What can hang from each mark:
lebeve: bipifa goli
bipifa: goli guko lebeve siro
goli: guko siro
perovu: guko kabakup
siro: bipifa goli
guko: bipifa
kabakup: bipifa guko perovu

Every row comes from one small tree of marks. Brackets hold a mark, then the marks that hang from it, in alphabetical order. Every link used is in the known rows. Which tree was each row made from?
(in the rows, 128 means zero)
Known rows:
(kabakup (bipifa (lebeve goli) siro) perovu): [134  71 141 133 130 112  56 134  92 121  55 145 137 103  85 133  92 120
 133 144 128 178 124 134  69]
(perovu (guko (bipifa lebeve (siro goli))) kabakup): [140  99 124 125 107 175  87 131 108 131  51 148 136 111  62 125 132 127
 108 187 111 196 124 150  98]
(bipifa lebeve): [127  93  90 136 141 125  85 145 113 155  60 119 108 106  72 140 118 129
 149 150 131 178 117 129  76]
(kabakup (guko (bipifa lebeve (siro goli))) perovu): [145  99 133 131 134 138  63 137  68 114  73 125 138  75  76 157 116 109
 116 125 119 185 101 165  96]
(guko (bipifa lebeve (siro goli))): [162  91 126 148 102 153  90 126 115 135  45 138 134  94  69 143 147 129
 126 153 124 171 119 138  82]
(lebeve goli): [131 107 114 144 118 125 109 147 111 173  72 132 123 112 104 140  95 126
 149 156 119 187 127 146  82]
(siro (goli guko)): [144  97 109 166 112 140  97 161 120 137  85 117 130 119  98 181 117 103
 146 152 116 192 124 151 107]
(goli guko siro): [130  85 103 144 110 132 108 129 132 136  75 112 132 121 103 183 110  90
 148 134 123 192 120 134  97]
(siro (bipifa lebeve)): [124  93  98 142 138 123  88 158 145 145  64 123 120 117  77 160 115 122
 140 148 148 176 125 127  67]
(siro (bipifa lebeve) goli): [143 101 127 157 119 133  81 175 139 150  60 137 118 117  73 176 122 111
 154 162 146 176 126 129  87]
(perovu guko): [101 114  77 123 132 123 107 158 110 155  85 112 123 112 109 136 107 133
 127 157 110 198 133 149 101]
(kabakup guko): [107 118  87 129 160 126  99 159  74 150  85  94 116 105 101 150  90 112
 128 135 125 194 120 162  96]
(perovu (guko (bipifa (goli siro) lebeve)) kabakup): [142 102 120  90 101 147 126 127 125 135  46 130 143 131  99 104 112 110
 108 181 121 207 116 135  81]
(siro bipifa goli): [131 117 125 160 124 128 100 182 139 151  75 125 124 119  99 182 106  99
 154 154 140 186 131 139  96]
(siro (bipifa lebeve) (goli guko)): [159  87 118 160 102 136  83 164 155 133  79 131 129 121  83 198 128 107
 145 155 142 183 125 137  95]
(perovu guko (kabakup (bipifa siro))): [ 86  93  98 113 153 152  83 152 100 111  57 122 135 137  96 111  88 111
 106 179 122 203 144 136  95]
(bipifa (goli guko) lebeve siro): [143  63 110 115 101 139 101 123 117 114  76 125 160 129  92 144 120 138
 103 146 119 170 121 143  87]
(bipifa guko siro): [127  96 102 143 131 129 104 144 101 102  76 115 141 100 101 129  95 126
 116 159 119 183 114 125  92]
(kabakup (bipifa lebeve) guko perovu): [105  90 104 122 187  98  49 165  63 117  67 102 113 104  94 140  83  96
 130 130 146 191 116 147  80]
(lebeve bipifa goli): [140  87 119 148 127  94 106 157 100 188  84 145 127 122 104 143  77 120
 144 152 126 180 129 131  81]
(lebeve (bipifa goli guko siro)): [135  76 129 124 125  92 122 158  91 111  93 130 161 124 122 116  60 122
  97 161 128 171 115 111  95]
(perovu guko (kabakup (bipifa (lebeve goli)))): [118  94 114 116 134 140  77 152 101 148  44 142 120 137  87  96  91 125
 124 202 133 204 133 141  79]
(kabakup (bipifa guko lebeve)): [134  90  97 140 155 105  83 161 107 101  47 110 114 115  96 112  99 121
 128 175 151 188 117 105  62]
(kabakup (bipifa (lebeve (goli guko siro)))): [165  71 139 147  95 125  83 116 130 131  50 131 135 131 103 155 114 107
 146 157 149 188 122 115  71]

Write each row's tree:
[160  94 127 113  97 126 128 118 130 146  40 114 138 118 103 127 130 116
 129 150 136 184 113 118  61]  (guko (bipifa (goli siro) lebeve))
[159  86 132 144 102 130  94 127 102 118  59 144 146  94  85 114 101 150
 125 177 124 177 104 124  78]  (bipifa guko (lebeve goli) siro)
[136 107  88 124 150 136  96 133  90 148  64  93 116  90  86 133 124 127
 111 136 133 189 110 152  72]  (kabakup (guko (bipifa lebeve)))
[142  84 122 160 102 153  89 143 114 119  88 127 145 116  92 179 124 111
 130 145 113 185 124 152 115]  (bipifa (siro (goli guko)))
[110 108  79 121 136 105 108 147 110 151  89 110 135  80 113 140 104 118
 112 130 102 206 120 162  80]  (kabakup (perovu (guko bipifa)))
[132  79 107 121 105 136 117 129 113 112  94 117 167 131 116 150 104 125
 107 132 111 176 128 149  96]  (bipifa (goli guko) siro)
[144 117 122 169 123 119 107 188 135 119  81 126 132 111 107 167  86 103
 139 170 143 191 120 125  98]  (siro (bipifa guko) goli)
[ 96 104 105 104 144  87 101 183  89 119  90 116 144 121 143 120  69 107
 111 148 122 204 140 147  90]  (kabakup (bipifa goli) (perovu guko))
[102 100 124  94 125  88 102 167 100 113  81 119 146 127 141 131  75  86
 125 148 132 205 134 131  94]  (kabakup (bipifa (goli siro)) (perovu guko))
[124  96 147 131 159 164  44 159  59  98  40 128 121 127  63 130 100  98
 118 175 143 189 123 143 105]  (perovu (kabakup (bipifa lebeve (siro goli)) guko))
[ 98  93 128 101 167 107  80 163  53  89  86 101 155 116 132 129  61  96
  97 120 130 187 125 154  92]  (kabakup (bipifa goli siro) guko perovu)
[137  74 104 127 123  86 126 165 114 148 107 119 149 143 125 153  83 108
 117 141 122 182 128 135  95]  (lebeve (bipifa (goli guko)))
[127 104 104 102 104 139 136 127 111 132  84 115 164 107 130 106 114 146
  76 145 105 189 133 152  87]  (perovu (guko (bipifa goli siro)))
[153  90 138 115 119 102 104 153 114  90  40 111 136 131 119 103  83 104
 124 180 158 186 113  88  71]  (kabakup (bipifa (goli siro) guko lebeve))
[151  84 117 112 110 141 117 120 119 128  55 122 154 111  94 109 129 143
 100 146 123 169 118 134  65]  (guko (bipifa goli lebeve siro))
[135  84 108 137 125 128  89 135 106  99  62 126 137  97  78 122 108 137
 118 165 128 176 106 115  83]  (bipifa guko lebeve siro)
[148  86 140 161 120 108  95 170  90 112  87 139 142 108  97 144  78 107
 124 167 125 180 117 112 116]  (lebeve (bipifa guko (siro goli)))
[155 103 128 163 115 117  90 179 135 111  69 134 125 107  85 161 107 113
 138 181 149 185 112 114  90]  (siro (bipifa guko lebeve) goli)
[131 110 119 134 114 171 108 143 102 129  64 137 145 113  87 131 117 115
 106 179 104 206 129 156 110]  (perovu (guko (bipifa (siro goli))) kabakup)
[164  94  97 148  98 135 129 116 133 163  80 115 147 102 118 154 119 128
 122 139 114 197 124 158  67]  (lebeve (goli (guko bipifa)))
[158  97 118 147 112 117  99 144 105 139  62 137 127 101  92 116  96 142
 137 180 133 187 105 129  71]  (bipifa guko (lebeve goli))
[134 104 105 101 151 146 110 141  86 137  56 108 137 123  91 100  92 110
  96 158 135 199 112 159  69]  (perovu (kabakup (guko (bipifa goli lebeve))))
[141  92 121 141 115 112 101 145 149 106  56 125 131 109  90 158 102 102
 136 165 157 188 102  98  78]  (goli (siro (bipifa guko lebeve)))
[143  88 122 147 110 125  95 148 140 164  61 144 131 117  85 154 107 133
 143 158 145 178 126 134  67]  (siro (bipifa (lebeve goli)))
